Known rows, with every step that occurs
munifud/sepav/zolif/mudu/letez: [  3 -11  -4   1  -3  -8 -13   7  -9  -6  -1   9  -8 -11  -5  -1  -4  -1
   1 -20  14   0   1   4  -2  -3  -2  -5  -3  -5   3]
munifud/mudu: [  1   5   0 -14   9   1   2 -23  -2   1   2  -6 -10   0   1  -4  -7   4
  12  -2  -1  -9  -1   6   3  -8  -1  -2  -6  -9   4]
munifud/mudu/letez/sepav: [  9   0   5 -13  12  -2  -2 -11 -11  -4  -1  -3 -24  -6   2   3   0  -2
  -9  -4  19   3   2  -2  -1  -8   2  -1  -3  -3   1]
letez/sepav/zolif: [  0   9  -5  -5   6  -2  -8   7   0  -5   0  15  -5   5  -1   5   2   0
  -7  12   6  11   1   2  -2 -14  -5   2   2   0  -2]
figu/mudu/mizol: [  0  11  -7   2  -4   7  -4   2  17  11   1   2 -12  -5   1  -1 -14  -4
   8  -2  -6   1   0   0   3  -7   3   2  -1  -9  -5]
letez/sepav/sepiv: [ 8  9 -3 -8 11  0 10  3  0  1 -1  5 -4  5  5 -1  0 -3 -7 10 14 12  1 -8
  5 12 -7  1  3  8 -5]
figu/mudu/sepiv: [  8  -4  -6  -1   4   3   0   3  -1  14   6   4  18  11  -4  -2 -12  -2
   8   9  11 -11  -1   1   2   5   9   2  11 -15  -5]
sepav/zolif/mudu: [ -5   3  -8   8   1  -4 -10 -17   2  -1   2  15   5  -2  -2  -8  -3   4
   8  -4   1  -7  -3   5   1  -2  -2  -3  -9 -12   3]
letez/sepav: [ 5  7  4 -5  8  2  8  4  1  2 -2  2 -8 10  4  7  0  2 -2 12  8  7  3 -5
  1 -5 -2  2  4  1 -2]
sepav/dise/mudu/sepiv: [  5   0  -6  -9  -3   6   4 -14   2   7  18  -4  38  -5  -2   2   7   7
   0   4  -4   3   2   1   6   9  12   3   7  -9   6]
figu/sepav/dise: [  2  -3  -6 -12 -25   6  13 -10  -3  -2  -8   3   2   3 -11  11  -6   7
   5   1  -9  -5   3  -4   0  -4  -6   1  -2  -7  -1]
sepav/figu/mudu: [ -4   6   3   0 -26   7  -4  -3  -4   6  -1   5   4  11   6 -11 -12   2
   8  -2  -1  -5  -8   7  -7  -8  -3   2  -4   3   0]
letez/sepav/zolif/mudu/munifud/zevisun: [ -2   1  -3  11   9 -17  -6 -14   9 -14 -12   2   0  -5   4  -1   6  -7
 -12  14 -10  -5   4  -1  -3   0  -3  -3   8  14   0]
dise/mudu: [ -5   6  -4  -2   2   7   1 -16   1   9   5  -3  19   0   1  -2   6   8
   8  -6  -2  -3  -2   5   5   3   5   2  -3  -9  12]
zolif/sepav/munifud: [ -4   0   2  18   7  -3   8  23   2  -4   4 -13  -1   4   1   4   8  -2
   6   1  -6  -4   2  -4   1  10  -2  -3   6  14  -3]
zolif/sepav/figu/mudu/munifud: [ -8  -7  12  15 -21  -1   6  20   6   1  -6   2   5  13   8  -4  -1  -7
   3  10 -14 -13  -4   0  -9  -1  -1   0   8  31  -5]
mudu/munifud: [ -7 -16   1   4  18  -1   6   1   5   4  -7  -6  -5  18  -2   8  12  -3
  10  11 -10 -11   8  -4   5   3   2  -1   1  -1  -6]
zolif/sepav/figu/mudu/mizol: [  2  15  12  13 -35   4   6  17  19   4   5   6  -9  -7  13  -5 -13  -9
   1  -2  -9   2  -2   1  -8 -11   1  -1   6  21  -5]
zolif/sepav/figu/mudu: [ -1   7  11   9 -34   3   4  14   0   3   1   8   6   9   8  -8 -12   0
   6  -1  -1  -9  -8   3  -9  -8  -2  -1   6  23   0]
zolif/mudu/letez: [  2 -14   2  13   4  -3  -2 -16  -8   3  -3   3  -7  -1   0  -2  -1   2
   6 -18  19 -11   1  -6   2  10   7  -4  -8 -14   0]
letez/sepav/munifud/mudu: [ -1  16  -2  -3  22  -4   1  -3  -1  -9   5 -19 -15  -9   3  -4   4  -3
  -8   9  -5   9  -3   2  -1   3  -8   0  -4   2   0]
letez/sepav/figu/mudu: [  0  15   7  -1 -22   5  -1   7  -3   3  -2   8   0   9   9  -8 -10   0
  -8   9   5   7  -9   2 -10 -10  -6   3   1  12  -2]
dise/sepav/munifud: [ -4  -6  13  12  10   3   5  25   0  -5   2 -19   7   2  -4   1  13   0
   1  -5 -10   9   2   1   2   8   2   2  -2 -13  -2]
mudu/sepiv: [ 10 -10   1  -1  11   1  10  -1   1   9   7   0  11  13   0   6   1  -3
   9   9  12  -8   8  -3   5   7  11   2  11 -17  -6]
letez/sepav/zolif/mudu: [ 0 12 -4  6  4 -6 -6 -8  4 -5 -1 18  0 -6  3 -5 -2  2 -8  6  6  6 -3  1
 -4 -4 -5 -1 -3 -2  2]
figu/mudu: [ -3   5  -7  -2  -3   5  -5  -2  -3  11  -3   4   3  12  -4  -4 -13   6
  12  -1   2  -9  -6   3   2  -5  -1   1  -1  -7  -1]
zolif/sepav: [  4  -1   8   5  -4   0  12  12   3   3   0   2  -1  11   3   7  -2   2
  10   1   3 -10   2  -5   2  -3   2  -2   8  12  -1]
letez/sepav/zolif/mudu/munifud: [ -7  -3  -3  13  17 -10  -4  -4  10  -7  -7  12   0  -2   1  -2   9  -6
 -10  17  -8   1   0  -2  -3   3  -4  -1  -1   5  -2]
dise/sepav/figu/mudu/letez: [  1 -14  23   6 -31   7  -6  20 -14   1  -2   3   4   3   0  -7  -3  -1
  -5 -20  11   4  -5   5  -9  -7   8   3  -2  -8  -1]
munifud/mudu/letez/sepav/sepiv: [ 12   2  -1 -16  16  -4   0 -12 -13  -6   1   0 -20 -12   4  -5  -1  -7
 -14  -5  26   9   0  -5   3  10  -1  -1  -4   4  -2]
munifud/mudu/letez/sepav/dise: [  8   2   1 -22   0   0  -6 -13 -12  -9   4  -2 -19 -12  -3   5  -2   5
 -13  -5   9  12   0  -4   0 -11  -2  -1  -6   6   0]

Rows
[ -1  -4  11  10  -4  -1  -5   0   5  -5   1  11  14  -9  -3  -8   0   4
   0  -9  -4   3  -2   8  -1  -4   2  -1  -7 -18   5] | dise/sepav/zolif/mudu
[  4  10  -1 -12  -4   4   4   2   0  -2   3   3  -3   5  -1   9   0  10
  -8  12  -3  16   2  -7   1  -8  -6   2   1  10  -3] | letez/sepav/dise
[ -5  -9  -4  -6   6  -1   1  23   2   6 -10  -9  -2  10  -5   3  -8  -3
   8   6 -15  -7  -1   2   1   0  -6   0   7  11  -2] | figu/mudu/munifud/sepav
[  4  -1  -2  -1   1   3 -10  11 -12   5  -6   8 -10   5  -3   4  -8   1
 -10  -3  23   3  -3  -5  -4  -4   2   2   2  -1  -3] | figu/mudu/letez/sepav
[ -2  -1  -9   7 -16  -3   4 -21   2  -5 -10  18   6  -7  -7  -3  -8  -1
   5  -4   0 -15  -3   4  -4   0  -5  -1  -6 -19   3] | figu/sepav/zolif/mudu
[ -2   5  -9 -12 -28   9  11 -22  -2   1  -2  -1  24 -10  -8   4   0  11
   0  -6 -14  -3  -2   2   1   1  -1   3  -4  -8  12] | figu/sepav/dise/mudu
[ -1  -6  10  -2  -3   2  -6  16   0  -4   1   9   9   2  -6   2   4   3
   2  -5  -3   7   3   9   1 -15   2   2  -1 -16   1] | dise/sepav/zolif
[-12  -9  -2   4  16   2   3 -10   6   7  -2 -10  17   4   0   2  18   0
   5   4 -16  -9   2   1   5  10   7   1  -1  -3   8] | dise/mudu/munifud
[  2  -6  -4 -17 -14   5  -5   6 -12   0   7  -9  11 -14  -6   7   4  10
  -3 -22  -1  11   1   2   2   0   2  -1  -1   6  12] | munifud/sepav/dise/mudu/letez
[ -1 -13   4   5  13  -7  12   5   9   2  -9 -11  -3   1   2   0   2  -4
   7   3 -15  -8   4  -3   2  11  -5  -4   2   9   1] | zolif/mudu/munifud/sepav
[ 10  -7   1  11  11  -4  11 -16   5   9   7   2  17   3   4  -4  -2  -3
   8   5  11 -12   3  -4   3  17  10  -1   6 -18  -2] | zolif/mudu/sepiv
[  0  -5  -2  11  18  -3  -5  19 -11  -7   0 -12 -17   1  -2   9  15  -6
 -12  -2  16  11   5  -9  -2  11   1   0   0   0  -8] | mudu/letez/sepav/munifud
[ -1   5   9   3 -18  -7   0   1   2  -7 -14  -8  -2  10  11  -4  -3  -8
 -12  17 -12  -3  -1   0  -9  -6  -5   1  13  28  -4] | letez/sepav/figu/mudu/munifud/zevisun
[ -2  13  -3   3   0   7   3 -12  20  10   9  -5   4 -16   7   1   6  -2
   3  -7 -10   7   6   2   5   0   9   2  -3 -11   7] | dise/mudu/mizol
[ -5   6  -6  -2  19  -2  -3 -12  -3  -5   7 -23 -11  -6  -1  -7   3  -1
   7  -3  -9  -3  -3   6   3   4  -4  -1  -9  -7   2] | sepav/munifud/mudu
[  7   1  -9  -4   5   1  -8  10 -13   4  -4  10  -5   0  -1  -5  -8  -5
 -14  -4  29   9  -5  -8   1  14  -2   1   2   6  -6] | figu/mudu/letez/sepav/sepiv
[  0 -14  14   3  13  -2  -6  10 -12 -11   4 -25 -10 -15  -6  -3  11  -4
  -5 -21   2   6   0   4   0   6   6  -1  -9 -17   1] | dise/sepav/munifud/mudu/letez
[-12  -6  -7  -4   3   5  -1 -13   6   2   3 -10  22  -1  -4   3  17   7
   1   4 -27   0   2   0   4   6   3   2  -4   6   7] | sepav/dise/mudu/munifud
[ -1  18  -5 -12  -7   6   1 -10   1   0   8  -1  19  -9   1   3   6  13
 -12   6  -9  18  -3  -1   0  -2  -1   3  -1   8  10] | letez/sepav/dise/mudu
[ -9  -8 -12  -7   4  -5 -15  26   1  -1  -7   4   1   5  -9   1  -5  -5
   4   5 -17  -2  -3   9  -3 -10  -8   0   5   9  -2] | figu/mudu/munifud/sepav/zolif
[  2  -5  -3  -3   5  -3 -16  10 -11  -7  -1  16 -14   1  -4  10   7  -3
 -12  -2  22  10   4  -2  -4 -11   2   0   1  -4  -5] | mudu/letez/sepav/zolif
[ 7  1  1  1  1 -2 14 11  2  0  2  5  3  5  4 -1 -3 -3  6  1  9 -3  1 -7
  6 15 -3 -3  7 19 -4] | zolif/sepav/sepiv
[  3   2   3  -3 -16   2   8   9   2  -3   6   3   3   5  -1   9  -3   9
   6   2  -8   0   2  -6   2  -6  -3  -2   5  21  -2] | zolif/sepav/dise
[  4  -9   1 -11   8  -1  -5 -19 -13   0   0  -6 -20  -3  -2   1  -2   1
   6 -16  15 -10   2   1   3  -6   5  -2  -7 -13   2] | munifud/mudu/letez
[-11 -12  -6  14  15  -8  -8 -12   9  -3  -5   9   4   2  -3  -4   9  -3
   5   6 -12 -12   1   2   0   5  -1  -2  -7  -4  -2] | sepav/zolif/mudu/munifud
[ -3  14  -5   3  17  -1  -1  -9  17  -4  10 -25 -25 -22   4  -4   3 -11
   3  -4 -18   7   5   3   4   2  -1  -1  -9  -9  -4] | sepav/munifud/mudu/mizol
